Each row comes from the steps of one path. Every step used is in the known rows, and no mark comes twice. Write the path behind each row, first mark first.
Known rows
gudam/zufu/nisub/gobaku/sopo: [ 1.71 -1.99  2.28 -0.27  1.18  0.97  0.52 -0.06  0.17 -0.47 -1.97 -4.27
 -4.84 -1.49 -1.68  1.85  3.96  0.17  1.86 -1.81  0.24]
vinonos/lobu/rovam/nisub/gobaku/sopo: [-2.55 -0.18  2.73 -1.12  0.71 -0.71 -3.34 -0.37 -2.52 -0.64 -1.41 -2.69
 -1.81 -1.39 -0.85  1.39 -1.36  2.71 -1.96 -2.91  1.88]
sopo/vinonos/lobu: [ 0.98 -1.82  1.05  0.36  0.16  1.75 -2.69  0.04 -3.83  0.03 -1.82 -2.86
 -0.43 -0.90  0.44  1.75 -0.47 -0.63 -2.78 -1.00  2.47]
gobaku/sopo/zufu/gudam/vinonos: [ 1.79 -2.57  2.75 -0.72  0.83  1.38 -0.21  0.34 -3.69  0.34 -1.75 -1.51
 -1.28 -0.64  0.88  2.77  4.80 -1.17 -0.07 -1.57  1.02]
rovam/nisub/gobaku: [ 1.75  1.25  2.10 -0.10 -0.08  0.83 -0.74  0.30 -3.74 -1.00 -1.79 -2.23
  0.41 -1.38 -0.43  1.47 -0.57  2.96 -1.34 -1.00 -0.06]
nekagi/rovam/nisub/gobaku/sopo/vinonos: [ 1.85  0.33  2.33  0.18  0.51  1.79 -0.90  0.93 -5.98 -1.44 -1.83 -2.39
  0.10  0.11 -0.34  1.55  0.43 -0.51 -0.58 -1.37 -0.11]
nisub/gobaku/gudam/vinonos/lobu/rovam: [-1.86 -3.76  0.35 -2.18  1.76 -0.41 -3.19  0.17 -2.77 -0.36 -1.73 -1.08
 -3.27 -2.54  0.01  0.85 -0.42  2.15 -2.91 -2.42  1.62]
gudam/vinonos/sopo: [-0.17 -4.08  1.99 -0.85  0.65 -0.34 -0.74  0.85 -3.62  1.13 -1.97 -1.57
 -1.05 -0.25  0.45  1.03 -0.60 -1.15 -0.46 -0.08  1.38]
lobu/rovam: [ 0.29 -1.78  2.24 -0.37 -0.21  0.01 -2.43 -0.19 -0.35 -0.15 -1.73 -0.55
  0.31 -1.20  0.46  1.77 -3.89  1.19 -1.70 -1.58  3.21]
gudam/zufu/nisub/gobaku: [ 2.88 -1.67  1.76 -0.18  0.69  2.06 -0.07 -0.06 -0.46 -0.61 -2.11 -3.86
 -3.12 -2.21 -0.96  1.57  2.58  0.94  0.94 -1.56  0.27]
sopo/vinonos/lobu/rovam/nisub/gobaku: [-0.22 -0.33  1.58 -0.61  0.37  1.45 -4.89 -0.21 -4.12 -0.67 -1.54 -2.56
  0.46 -1.72  0.00  1.35 -0.52  2.05 -3.68 -2.38  1.81]
rovam/nisub/gobaku/sopo/zufu: [ 1.13  0.10  3.45  0.57  0.44  0.97 -0.46  0.10 -3.03 -1.28 -1.42 -2.93
 -1.13 -0.35 -0.97  2.02  3.19  2.11 -0.23 -2.24  0.23]
gobaku/sopo/vinonos: [ 1.24 -1.80  1.90  0.45  0.36  0.98 -0.75  0.28 -2.60  0.02 -1.76 -2.10
 -1.03  0.12 -0.15  2.36  0.98 -1.47 -0.65 -0.46  1.68]
nekagi/rovam/nisub/gobaku/sopo: [ 0.60  0.84  2.92 -0.14  0.25  0.43 -0.07  0.66 -4.81 -1.51 -1.81 -2.27
 -0.58 -0.19 -0.50  1.22 -1.23  0.99  0.09 -1.63  0.07]
gobaku/sopo/zufu/gudam: [ 1.85 -1.34  3.22  0.34  0.31  1.73 -0.24 -0.14 -2.22 -0.33 -1.68 -2.21
 -0.90 -0.28  0.48  3.20  3.80 -0.58  0.23 -1.84  1.46]
sopo/zufu/gudam/vinonos/lobu: [ 1.54 -2.65  1.89 -0.95  0.50  2.27 -2.17  0.12 -4.87  0.31 -1.80 -2.48
 -0.32 -1.63  1.54  2.22  3.39 -0.52 -2.03 -2.17  1.90]
nisub/gobaku/sopo: [ 0.07 -0.72  2.33  0.20  0.82 -0.27  0.29  0.02 -1.72 -0.62 -1.65 -2.47
 -2.76 -0.71 -1.16  1.79  0.13  1.92  0.24 -1.37  0.61]
zufu/gudam/vinonos/sopo: [ 0.67 -3.31  2.10 -1.29  0.78  0.71 -0.87  0.82 -4.49  1.26 -2.14 -1.54
 -0.11 -0.57  1.22  1.83  1.57 -1.49 -0.29 -0.09  0.46]
zufu/nisub/gobaku: [ 2.84 -0.64  2.15  0.08  0.48  1.60 -0.70 -0.26 -1.75 -0.67 -1.87 -4.07
 -1.85 -1.78 -1.00  1.73  1.34  2.85  0.84 -1.66  0.90]
rovam/nisub/gobaku/sopo/vinonos: [ 1.43  0.44  2.09  0.17  0.57  1.19 -1.06  0.48 -4.22 -0.78 -1.67 -2.62
 -0.59 -0.45 -0.75  1.95  2.42  0.73 -1.04 -0.76 -0.32]
rovam/nisub/gobaku/gudam/vinonos/lobu: [-0.27 -1.25  0.37 -1.85  1.31  0.50 -1.42  0.93 -5.78 -0.62 -1.90 -2.43
 -2.10 -2.40 -0.10  0.87  1.87  1.81 -2.63 -1.14 -0.40]
gobaku/gudam: [ 1.35 -1.98  0.93 -0.14  0.41  0.45  0.31  0.43 -1.78 -0.57 -2.00 -1.17
 -1.19 -0.99  0.18  2.00 -0.74  0.21 -1.15 -0.33  1.34]

Which path is each row?
[ 0.75 -1.30  3.15  0.85  0.79  0.75 -0.05 -0.24 -1.68 -1.00 -1.42 -2.65
 -2.78 -0.30 -1.08  2.02  2.84  1.78  0.32 -2.49  1.01] : nisub/gobaku/sopo/zufu
[ 2.34 -2.77  0.66 -1.44  1.71  1.24 -0.26  0.62 -3.16 -0.44 -2.02 -2.99
 -3.57 -2.43 -0.64  1.51  3.65  1.77  0.38 -1.05 -0.06] : zufu/nisub/gobaku/gudam/vinonos
[ 0.33 -4.65  2.74 -0.19  0.70  0.90 -1.03  0.66 -3.69  0.75 -1.73 -2.21
 -1.19  0.18  0.57  1.32  2.14 -0.98 -0.31 -1.24  1.78] : gudam/vinonos/sopo/zufu
[ 2.35 -2.09  3.65  0.59  0.31  1.57 -0.46 -0.31 -1.17 -0.20 -1.62 -4.40
 -2.63 -0.26 -0.80  2.48  3.51  0.24  1.63 -2.37  2.46] : gobaku/sopo/zufu/nisub
[ 0.41  0.44  2.42 -0.82 -0.01  0.20 -2.73 -0.13 -2.26 -1.01 -1.66 -1.26
  0.82 -1.84 -0.24  1.39 -2.11  3.35 -2.01 -1.99  1.38] : lobu/rovam/nisub/gobaku
[ 1.35 -2.41  0.39 -0.36  1.33  0.82  0.99  0.50 -0.54 -1.27 -2.08 -1.41
 -3.31 -1.83 -0.57  1.49  1.90  0.30 -0.81 -0.86 -0.64] : nisub/gobaku/gudam/zufu
[ 1.22 -1.28  0.73 -0.11  1.04  0.49  0.31  0.33 -2.17 -1.28 -1.87 -1.58
 -2.34 -1.42 -0.52  1.67  0.36  2.08 -0.81 -0.90 -0.07] : nisub/gobaku/gudam
[ 1.81 -1.06  0.86 -1.57  1.04  0.96 -0.09  1.58 -6.43 -1.59 -2.12 -0.96
 -0.46 -1.49  0.38  0.72  0.32  0.70 -1.32 -0.82 -0.89] : nekagi/rovam/nisub/gobaku/gudam/vinonos
[ 3.06 -3.38  1.30 -0.68  1.74  2.30 -0.44  0.38 -3.21 -0.81 -1.81 -3.02
 -3.76 -2.02 -0.55  1.69  6.19  1.71  0.38 -2.04  0.44] : sopo/zufu/nisub/gobaku/gudam/vinonos
[ 1.46 -2.97  3.43  0.92  0.97  2.00 -1.10 -0.22 -2.26 -0.34 -1.62 -4.80
 -2.80 -0.20 -1.04  1.61  4.18  1.72  1.71 -2.45  1.11] : vinonos/sopo/zufu/nisub/gobaku
[ 2.35  0.41  2.47 -0.22 -0.84  1.36 -0.57  0.85 -5.03 -1.14 -2.08 -1.82
  2.08 -0.42  0.86  1.33 -3.20 -0.21 -1.06 -0.89  1.31] : nekagi/rovam/nisub
[ 1.61 -0.72  3.14  0.30  0.91  1.80 -0.07 -0.26 -2.27 -0.95 -1.57 -2.52
 -1.85 -0.72 -0.27  2.90  4.93  1.18  0.41 -2.29  0.06] : nisub/gobaku/sopo/zufu/gudam
[ 1.34 -0.94  0.66 -1.63  1.13  0.48 -0.13  1.15 -5.12 -0.89 -1.93 -1.12
 -1.14 -2.06 -0.06  1.18  2.11  1.83 -1.67 -0.38 -0.95] : rovam/nisub/gobaku/gudam/vinonos
[ 1.59 -4.29  2.90 -0.31  1.41  1.85 -1.23  0.29 -3.62  0.25 -1.69 -4.33
 -3.11 -0.70 -0.66  1.15  5.24  1.00  1.49 -2.17  0.73] : gudam/vinonos/sopo/zufu/nisub/gobaku
[-0.34 -2.11  1.69  0.30  0.59  0.88 -1.95  0.00 -3.35  0.17 -1.67 -3.26
 -1.94 -0.19 -0.13  2.04  0.65 -1.54 -1.67 -1.29  2.33] : gobaku/sopo/vinonos/lobu
[ 1.58 -1.00  2.78 -0.06  0.92  0.78 -0.19 -0.28 -1.34 -0.44 -1.75 -4.29
 -3.55 -1.10 -1.59  1.96  2.24  2.11  1.80 -1.83  0.77] : zufu/nisub/gobaku/sopo
[ 1.35 -2.77  3.26  0.61  0.35  2.14 -0.93  0.03 -3.06  0.20 -1.80 -2.53
  0.10  0.36  0.93  2.55  2.97 -0.96  0.09 -1.46  1.23] : vinonos/sopo/zufu/gudam
[ 0.48 -3.54  3.27  0.81  0.21  1.28 -0.88  0.13 -2.25  0.10 -1.65 -2.67
 -0.75  0.67  0.11  1.71  1.06 -0.33 -0.01 -1.54  2.06] : vinonos/sopo/zufu
[ 3.03 -3.08  0.87 -0.54  0.86  1.70  0.51  0.35 -0.06 -0.47 -2.31 -2.95
 -3.37 -1.77 -0.27  1.96  2.88 -1.21  0.47 -0.70  0.87] : gobaku/gudam/zufu/nisub
[-1.14 -0.41  2.39 -1.07 -0.41  0.19 -3.99 -0.21 -2.66 -0.16 -1.65 -2.33
  0.93 -1.61  0.51  1.38 -3.63  1.58 -3.19 -2.16  3.16] : vinonos/lobu/rovam/nisub
[ 0.05 -0.24  2.36 -0.51  0.72  0.70 -3.04  0.07 -2.89 -0.66 -1.47 -1.56
 -0.29 -0.76 -0.58  1.92  0.54  1.15 -1.75 -1.76  1.05] : lobu/rovam/nisub/gobaku/sopo/vinonos
[ 2.03  1.15  2.30 -0.19 -0.22  1.34 -0.63  0.70 -5.12 -1.67 -1.95 -2.21
  0.82 -0.84  0.08  1.06 -2.28  1.60 -0.86 -1.52 -0.04] : nekagi/rovam/nisub/gobaku
[-1.32 -1.15  1.68 -2.12  0.67 -0.13 -4.17  0.17 -4.35 -0.13 -1.66 -1.82
 -0.76 -2.58  0.18  0.66 -1.02  2.89 -3.20 -2.49  1.74] : gudam/vinonos/lobu/rovam/nisub/gobaku
[ 1.61  0.22  1.18 -0.41  0.60  0.71 -0.01  0.62 -3.71 -1.44 -1.88 -1.75
 -0.78 -1.57 -0.46  1.58  0.81  2.53 -1.44 -0.59 -0.73] : rovam/nisub/gobaku/gudam
[-1.36 -2.67  0.79 -2.55  0.74 -0.30 -3.58  0.59 -4.08  0.03 -1.90 -1.05
 -0.58 -2.25  0.93  1.04 -1.06  0.67 -3.65 -1.53  2.26] : gobaku/gudam/vinonos/lobu/rovam/nisub
[ 0.20 -2.75  2.56 -0.93  1.04  1.36 -1.58  0.11 -4.28  0.45 -1.66 -2.79
 -1.93 -0.99  0.85  2.48  4.61 -1.36 -0.98 -2.26  1.73] : gobaku/sopo/zufu/gudam/vinonos/lobu
[ 1.57 -1.99  2.58 -0.63  1.40  1.56 -0.26  0.22 -3.81 -0.35 -1.61 -1.92
 -2.21 -1.13  0.08  2.48  6.16  0.59  0.10 -2.07 -0.18] : nisub/gobaku/sopo/zufu/gudam/vinonos
